Every row comes from one small tree of marks. The marks that hang from a mark follow it in brackets, in alphabetical order. Every link used is in the known rows. Which tree was each row made from?
Known rows:
vemeb{mabipo vimum{zudut{besi dutaf livase}}}: [ 1.49 -1.76  0.82 -3.16  2.46 -0.39  1.07 -0.54 -1.18 -2.54 -0.80  0.20
 -2.34  0.00 -3.89  0.09  2.37  2.24 -3.00 -2.47 -2.47 -0.70 -1.85 -0.64
 -0.38]
vimum{mabipo vemeb zudut{dutaf}}: [ 1.27 -0.81  0.05 -0.24 -1.44 -1.33 -0.98 -0.63 -1.77 -1.37  0.85  0.00
  0.64  0.31 -5.69 -1.25  4.30  1.22 -4.37 -2.07 -3.23  3.01 -1.99  0.31
  2.05]
dutaf{zudut{besi livase{forop} vimum{mabipo}}}: [ 0.56 -3.13  1.85 -1.62  1.57  1.77 -0.51 -1.59 -0.43 -0.65  1.82 -0.91
  0.81  0.71 -2.26  1.73  1.85  0.59 -1.93 -0.45  2.42  0.46 -0.39 -1.04
  0.32]
dutaf{livase{forop zudut}}: [-1.59 -1.04  1.36 -0.50  0.99  3.84  1.36 -0.22 -0.46  0.32  2.42  1.49
  3.04  0.06  2.78  0.28 -0.98  1.06  1.54  1.20  0.07  2.48  1.75 -1.44
 -0.75]
besi{vimum{vemeb} zudut}: [ 0.98 -2.96  0.27  0.22 -0.04 -0.51 -0.64  3.15 -1.72 -1.70 -0.08 -0.99
  1.50  1.44 -1.65  0.60  2.76  0.09 -1.46 -1.40 -4.18  1.34  0.16 -0.84
  0.76]
vimum{mabipo zudut}: [-0.17 -0.22 -0.06 -1.03 -0.32 -0.65 -0.91  0.05 -1.56 -0.87  1.43 -0.94
  0.51  0.50 -4.46 -0.66  3.01  0.25 -2.92 -1.50 -2.54  0.88 -0.68 -0.06
  2.34]
besi{vimum{mabipo{vemeb}} zudut{livase{dutaf}}}: [ 0.73 -3.99  0.36  0.29 -0.17 -0.22 -0.01  2.39 -2.45 -2.19  0.13 -0.95
  2.30  2.35 -1.70  0.41  1.79  0.83 -1.27 -1.65 -3.08  1.69 -0.37 -1.47
  1.51]
vimum{vemeb zudut{dutaf livase{forop}}}: [ 0.57 -0.83  1.08 -0.50 -1.78  0.20  1.09 -0.55 -1.57 -0.84  0.64  0.64
  2.38 -0.32 -2.54 -0.04  2.47  1.59 -1.29 -1.44 -0.91  2.43 -2.33  0.42
  0.61]
besi{vimum{mabipo}}: [ 0.27 -1.52 -0.22  0.73 -0.04 -0.18 -1.50  1.04 -0.72 -1.21 -0.71 -1.22
  1.01  1.62 -2.11 -0.13  2.05  0.16 -1.99 -1.98 -2.06  0.55  0.21 -0.19
  1.14]
livase{dutaf forop zudut{besi{vimum{mabipo vemeb}}}}: [ 0.01 -3.90  0.87 -1.70  2.24  4.13  0.97  0.17 -0.17  1.13  0.56  0.94
  1.55  1.32  0.44  1.41 -0.94  1.12  0.23  1.09  0.66  5.77  1.49 -1.88
 -2.12]
vimum{mabipo vemeb zudut{besi}}: [ 0.42 -0.98  0.44 -1.73  0.55 -1.91 -2.30  0.04 -2.51 -1.70  2.00  0.00
 -0.88  0.44 -6.64  0.48  4.49  0.24 -6.49 -0.55 -2.97  3.20 -0.13  0.56
  1.36]
vemeb{mabipo{vimum}}: [ 0.66 -0.88  0.47 -0.82  3.22  0.43  0.55 -0.01 -0.53 -1.25 -0.34 -0.75
 -3.47 -0.51 -2.11  0.27  0.75  1.10 -1.70 -1.79 -1.42 -0.51 -0.71  1.00
 -1.75]
besi{vimum{vemeb} zudut{livase}}: [ 0.72 -3.52  0.79  0.51 -0.93 -0.90 -0.20  2.54 -2.38 -2.09  0.23 -0.86
  2.37  1.22 -1.27  0.99  2.54  0.53 -0.97 -2.00 -2.99  1.11 -0.65 -1.02
  0.88]
livase{dutaf zudut}: [ 0.46 -3.59  0.19 -0.16  0.66  2.57  2.08 -0.34  0.18  0.82  0.81  0.75
  0.41 -0.10  0.99 -0.28 -1.56  1.35  2.74  0.50  0.69  3.39 -0.69 -2.50
 -1.38]
livase{dutaf forop zudut{besi{vimum{mabipo}}}}: [-0.29 -3.78  0.88 -1.86  2.17  4.37  1.27  0.19 -0.02  1.29  0.56  0.72
  1.85  1.54  1.01  1.32 -1.23  0.90  0.91  1.14  1.03  5.18  1.58 -2.20
 -1.77]
besi{vimum{mabipo vemeb} zudut}: [ 1.04 -3.07  0.01  0.27 -0.20 -1.00 -1.65  2.59 -2.10 -1.92  0.16 -1.26
  1.36  1.81 -3.08  0.27  3.45  0.20 -2.99 -1.99 -4.68  1.81  0.33 -0.79
  1.58]
vimum{zudut}: [-0.25 -0.10  0.32 -1.28 -0.09  0.01  0.51  0.71 -1.11 -0.53  1.14 -0.61
  0.74 -0.05 -2.32 -0.24  2.01  0.05 -0.71 -0.64 -1.73  0.28 -0.91 -0.16
  1.23]
zudut{besi{vimum} dutaf{livase}}: [-0.11 -2.02  1.04 -1.13 -0.59  0.64  0.31  0.60 -1.25 -1.64  0.09  1.29
  2.83  1.94  0.57  0.39  2.35  0.17 -2.22  0.34 -0.11  2.44  0.66 -2.47
  1.77]
dutaf{zudut}: [ 1.07 -1.71 -0.15 -0.38  1.00  1.75  0.85 -0.91  0.84 -0.66  0.73 -1.31
 -0.60  0.16 -0.32 -0.31  0.61  0.50  0.89 -0.58  0.68 -0.29 -0.85 -1.33
 -0.56]
zudut{besi dutaf livase{forop} vimum{mabipo{vemeb}}}: [ 0.55 -2.39  3.04 -1.56  0.15  0.17 -0.70 -1.04 -1.62 -0.71  0.68  0.97
  2.65  1.90 -2.50  2.23  2.05  0.56 -4.02 -0.02  2.58  2.13 -0.82  0.05
  1.59]
livase{zudut{vimum{mabipo}}}: [ 0.38 -3.22  1.62  0.08  1.10  0.96 -0.37  0.05 -0.46 -0.12  1.95 -0.50
  0.43  0.46 -2.04  0.85  1.31  0.20 -0.48 -0.94  0.00  1.49 -0.72 -0.99
  0.16]
zudut{livase}: [-0.41 -0.78  0.73  0.55 -1.32 -0.60  0.55 -0.86 -0.86 -0.67  0.42  0.18
  1.16 -0.18  0.50  0.54 -0.24  0.72  0.61 -0.83  1.64 -0.36 -1.04 -0.25
  0.09]
vemeb{vimum{zudut{besi dutaf}}}: [ 0.98 -0.96  0.71 -3.35  0.34 -0.08  0.70  0.88 -0.44 -1.81 -0.12  0.10
 -1.06  0.33 -3.15 -0.02  2.38  1.06 -2.25 -1.35 -2.49  0.01 -1.23 -1.01
  0.30]
zudut{dutaf livase}: [ 0.39 -1.21  0.77  0.83 -3.02 -0.37  1.74 -1.47 -0.47 -0.75 -0.62  0.65
  2.68  0.38  1.20 -0.36  0.27  1.18  1.23 -1.57  2.17  0.34 -2.59 -1.21
  1.07]

Which tree is each row?
[-0.04 -0.54  1.06  0.36 -2.57  1.31  2.03 -1.68  0.01  0.29 -0.86  0.92
  3.68  0.60  2.22  0.04 -0.61  1.21  1.76 -1.18  2.64  0.89 -1.67 -0.55
  0.39]  zudut{dutaf livase{forop}}
[-0.08 -2.32  2.00 -0.33 -0.18  1.98  0.50 -1.17 -0.66  1.69  0.35  1.22
  3.03 -0.90 -0.42  1.16 -0.98  1.72  0.56  0.06  2.27  0.86 -0.74  0.06
  0.37]  zudut{livase{dutaf forop} vimum}
[ 0.60 -0.94  0.65 -1.46  3.24  0.54  0.82  0.29 -1.06 -1.48  0.25 -1.13
 -3.08 -0.55 -3.24  0.20  1.70  1.08 -2.03 -2.04 -2.30 -0.40 -1.13  0.93
 -1.10]  vemeb{mabipo{vimum{zudut}}}
[ 0.07 -0.78  0.78 -0.59  0.29 -1.01 -0.41  0.10 -2.45 -2.46  1.93 -0.83
  0.29  1.14 -4.58  0.06  2.59  0.70 -3.20 -1.28 -1.96  1.15 -1.56  0.73
  1.36]  vimum{mabipo{vemeb} zudut{livase}}
[ 1.56 -2.74  1.94  1.24 -2.45 -1.45 -0.90 -1.92 -1.45 -0.68  0.21  0.88
  2.46 -0.11 -3.70  0.17  2.83  1.87 -3.00 -2.37  0.80  1.27 -3.04  0.16
  2.25]  zudut{dutaf livase vimum{mabipo vemeb}}
[-0.08 -2.53  0.98 -1.76  3.29  4.14  0.36 -0.72 -0.59 -1.44  1.90  0.43
  1.40  0.74  0.39  0.77  1.27  1.44 -1.57  0.90 -0.27  2.26  1.93 -1.82
 -0.90]  dutaf{livase{forop} zudut{besi{vimum{vemeb{mabipo}}}}}
[ 0.69 -0.54 -0.02 -0.47 -0.22 -1.44 -1.72 -0.20 -1.99 -1.35  1.59 -0.31
 -0.38 -0.14 -6.22 -0.56  3.91  0.90 -4.78 -1.46 -3.62  2.49 -0.94  0.94
  1.34]  vimum{mabipo vemeb zudut}
[ 0.21 -0.93  0.81 -1.77 -0.40 -0.33 -1.19 -0.58 -2.45 -1.53  1.98  1.20
  1.51  0.72 -5.00 -0.24  4.38  1.08 -5.90 -0.40 -2.74  4.46 -0.04 -0.32
  2.10]  vimum{mabipo vemeb zudut{besi dutaf{livase{forop}}}}
[ 0.20 -1.25  2.00 -0.21 -0.73  2.24  0.49 -0.63 -0.31  0.89  0.56  1.70
  4.04 -0.10  0.11 -0.28  1.09  1.27 -0.58  0.07  0.40  1.03 -0.40 -0.68
  2.14]  zudut{dutaf{livase{forop}} vimum}
[ 0.52 -1.83  0.40  0.01  0.11  0.45 -0.43  1.75 -1.79 -2.51  0.30 -0.96
  2.14  2.14 -3.34 -0.61  3.57  0.72 -2.72 -1.92 -3.66  1.70 -0.80 -0.56
  2.05]  besi{vimum{mabipo{vemeb} zudut{dutaf{livase}}}}
[ 1.42 -1.19  0.62 -2.50  2.15  0.75  1.56 -0.72 -0.62 -1.79 -1.15  0.12
 -1.51 -0.31 -3.04 -0.46  1.47  2.71 -1.53 -2.88 -2.70 -1.03 -1.97 -0.03
 -0.66]  vemeb{mabipo vimum{zudut{dutaf livase{forop}}}}
[ 0.33 -1.33  0.71 -3.36  0.56  0.20 -0.13  0.03 -1.13 -1.47  0.50  0.29
 -0.70  0.20 -4.03  0.31  1.80  1.79 -3.16 -1.42 -2.16  0.82 -0.46 -0.64
  0.17]  vemeb{vimum{mabipo zudut{besi livase{dutaf forop}}}}
[ 0.06 -2.66  1.90 -1.87  2.65  3.50 -1.01 -1.37 -0.83 -0.61  3.19  0.94
  1.65  0.16 -1.82  1.00  2.15  1.36 -3.39  1.32  0.15  2.52  1.73 -1.25
  0.31]  dutaf{livase{forop} zudut{besi vimum{mabipo vemeb}}}
[ 0.88 -1.57  1.72  0.34 -0.79  1.24 -1.17 -1.28 -0.93  0.26  0.88  1.98
  3.30 -0.11 -2.55 -0.49  2.47  1.87 -3.46 -0.52 -0.89  2.56 -0.44  0.04
  2.19]  zudut{dutaf{livase{forop}} vimum{mabipo vemeb}}
[-0.27 -0.05  0.55 -0.08 -1.41  2.25  1.55 -0.89  0.06  0.31 -0.03  1.75
  3.49  0.40  2.37 -1.05 -0.12  1.19  0.86  0.27  0.38  1.64  0.04 -1.24
  1.04]  zudut{dutaf{livase{forop}}}
[-0.14 -1.91  0.57 -0.05 -0.56  0.06  0.16  1.72 -1.60 -1.75  0.06 -1.35
  2.27  1.00 -2.12  0.42  2.67  0.43 -0.53 -2.21 -1.92  0.11 -1.12 -0.55
  1.30]  besi{vimum{zudut{livase}}}
[ 0.74 -3.67  1.32 -0.70  1.08  0.92  0.67  0.95 -0.74 -1.89  0.79 -0.45
  0.65  2.64 -0.72  1.15  1.85 -0.10 -0.91 -0.50  0.15  3.36 -0.65 -2.13
 -0.44]  livase{zudut{besi{vimum{mabipo{vemeb}}} dutaf}}
[ 1.64 -4.05  0.66  0.75 -0.85 -0.77  0.59  1.61 -2.19 -2.36 -0.98 -0.52
  2.44  1.59 -1.28  0.28  2.97  1.26 -1.11 -2.86 -3.07  1.30 -1.67 -1.42
  1.28]  besi{vimum{vemeb{mabipo}} zudut{dutaf livase}}
[ 0.20 -1.68  0.51 -0.55 -1.47  0.45  1.42  1.18 -1.18 -0.64  0.85  0.66
  2.96  0.85  1.41 -0.69  1.07  0.37  0.47 -0.08 -1.88  1.05 -0.04 -2.31
  2.17]  besi{zudut{dutaf{livase}}}
[ 1.23 -3.48  1.82  0.28  0.66  1.08  0.49 -0.02 -0.33 -0.60  1.32 -0.27
  0.94  1.24 -1.74  0.37  1.60  0.58 -0.41 -1.07  0.08  2.24 -1.78 -1.16
  0.28]  livase{zudut{dutaf vimum{mabipo{vemeb}}}}
[ 1.04 -3.28  0.57  0.41 -1.30  0.24  0.33  2.66 -1.93 -1.93 -0.02  0.11
  3.48  1.56 -0.47 -0.30  3.13  0.83 -1.16 -1.42 -4.17  2.26 -0.26 -1.96
  1.88]  besi{vimum{vemeb} zudut{dutaf{livase}}}
[ 0.99 -3.27  1.80 -1.38  1.63  1.33 -0.98 -1.72 -0.67 -0.89  1.84 -0.56
  0.28  0.42 -3.05  1.80  2.27  0.88 -2.93 -0.43  1.97  1.24 -0.52 -0.56
 -0.13]  dutaf{zudut{besi livase{forop} vimum{mabipo vemeb}}}
[ 0.78 -2.70  1.60 -0.56  0.92  2.45  0.65 -1.37  0.28 -0.09  1.22 -0.98
  1.41 -0.10 -0.80  0.91  0.73  1.12  0.80 -0.94  2.14 -0.56 -1.31 -0.71
 -0.24]  dutaf{zudut{livase{forop} vimum}}
[ 1.02 -1.67  0.69 -3.63  3.49  0.72  0.98 -0.45 -1.07 -1.68 -0.61  0.49
 -2.49 -0.41 -3.55  0.44  1.16  2.44 -2.60 -1.55 -2.40 -0.19 -0.74 -0.23
 -1.22]  vemeb{mabipo vimum{zudut{besi livase{dutaf forop}}}}
[ 1.10 -0.77  0.17 -0.75  1.93 -0.72 -0.29 -0.17 -1.74 -1.33  0.69  0.04
 -1.55 -0.91 -4.76 -0.26  2.93  1.32 -3.30 -1.15 -3.35  1.45 -1.23  1.16
 -0.19]  vimum{vemeb{mabipo} zudut}
[ 1.49 -1.12  0.34 -2.52  2.52  0.63  1.23 -0.30 -0.68 -2.15 -0.68  0.49
 -1.97 -0.50 -3.32 -1.15  2.05  2.68 -2.18 -2.40 -3.95 -0.86 -1.45 -0.51
 -0.11]  vemeb{mabipo vimum{zudut{dutaf{livase}}}}
[-0.71 -0.54  1.20 -2.61 -0.27  1.13  1.12  0.34 -1.57 -0.77  1.52  0.87
  2.66  0.79 -1.18  0.14  2.57  0.22 -1.80  0.51 -0.84  2.21 -0.06 -1.42
  2.02]  vimum{zudut{besi dutaf{livase{forop}}}}
[ 0.40 -3.20  0.76 -1.24  2.71  2.46  0.08 -0.56 -1.03 -2.43  2.09  0.24
  0.32  0.53 -0.66  0.33  2.20  1.35 -2.20  0.41 -0.77  1.72  1.06 -2.31
 -0.23]  dutaf{livase zudut{besi{vimum{vemeb{mabipo}}}}}
[ 0.39 -0.47  0.75 -0.74 -0.97  0.88  0.75 -0.04 -1.47 -0.84  1.25  1.20
  2.25 -0.49 -2.42 -0.77  2.76  1.52 -2.02 -0.47 -2.48  2.99 -1.18 -0.02
  0.99]  vimum{vemeb zudut{dutaf{livase{forop}}}}
[ 0.64 -1.06  0.67 -3.19  0.08 -0.20 -0.18  0.31 -1.08 -2.21  0.65  0.47
 -0.53  0.51 -4.09 -0.56  3.10  1.52 -3.90 -1.61 -3.28  0.72 -0.64 -1.20
  1.32]  vemeb{vimum{mabipo zudut{besi dutaf{livase}}}}
[ 0.55 -0.98  0.95 -3.37  0.31  0.28  0.79  0.83 -0.76 -1.93  0.50  0.73
 -0.31  0.14 -2.61 -0.19  2.42  1.37 -2.36 -0.95 -2.71  0.30 -0.80 -1.36
  0.50]  vemeb{vimum{zudut{besi dutaf{livase}}}}
[ 0.72 -3.17  2.58 -1.72  2.56  3.00  0.70 -0.38 -0.19  0.72  0.89  0.75
  1.43  1.08 -0.72  2.09  0.93  0.52 -1.07  0.36  1.35  3.75  0.18 -0.67
 -1.34]  livase{forop zudut{besi dutaf vimum{vemeb{mabipo}}}}
[ 0.68 -1.21  1.00 -2.08  1.75  0.33  0.30 -0.54 -2.21 -1.56  1.13  1.54
  0.34 -0.03 -3.60  0.12  3.43  1.43 -4.42  0.00 -2.51  3.39 -0.37 -0.14
  0.59]  vimum{vemeb{mabipo} zudut{besi dutaf{livase{forop}}}}
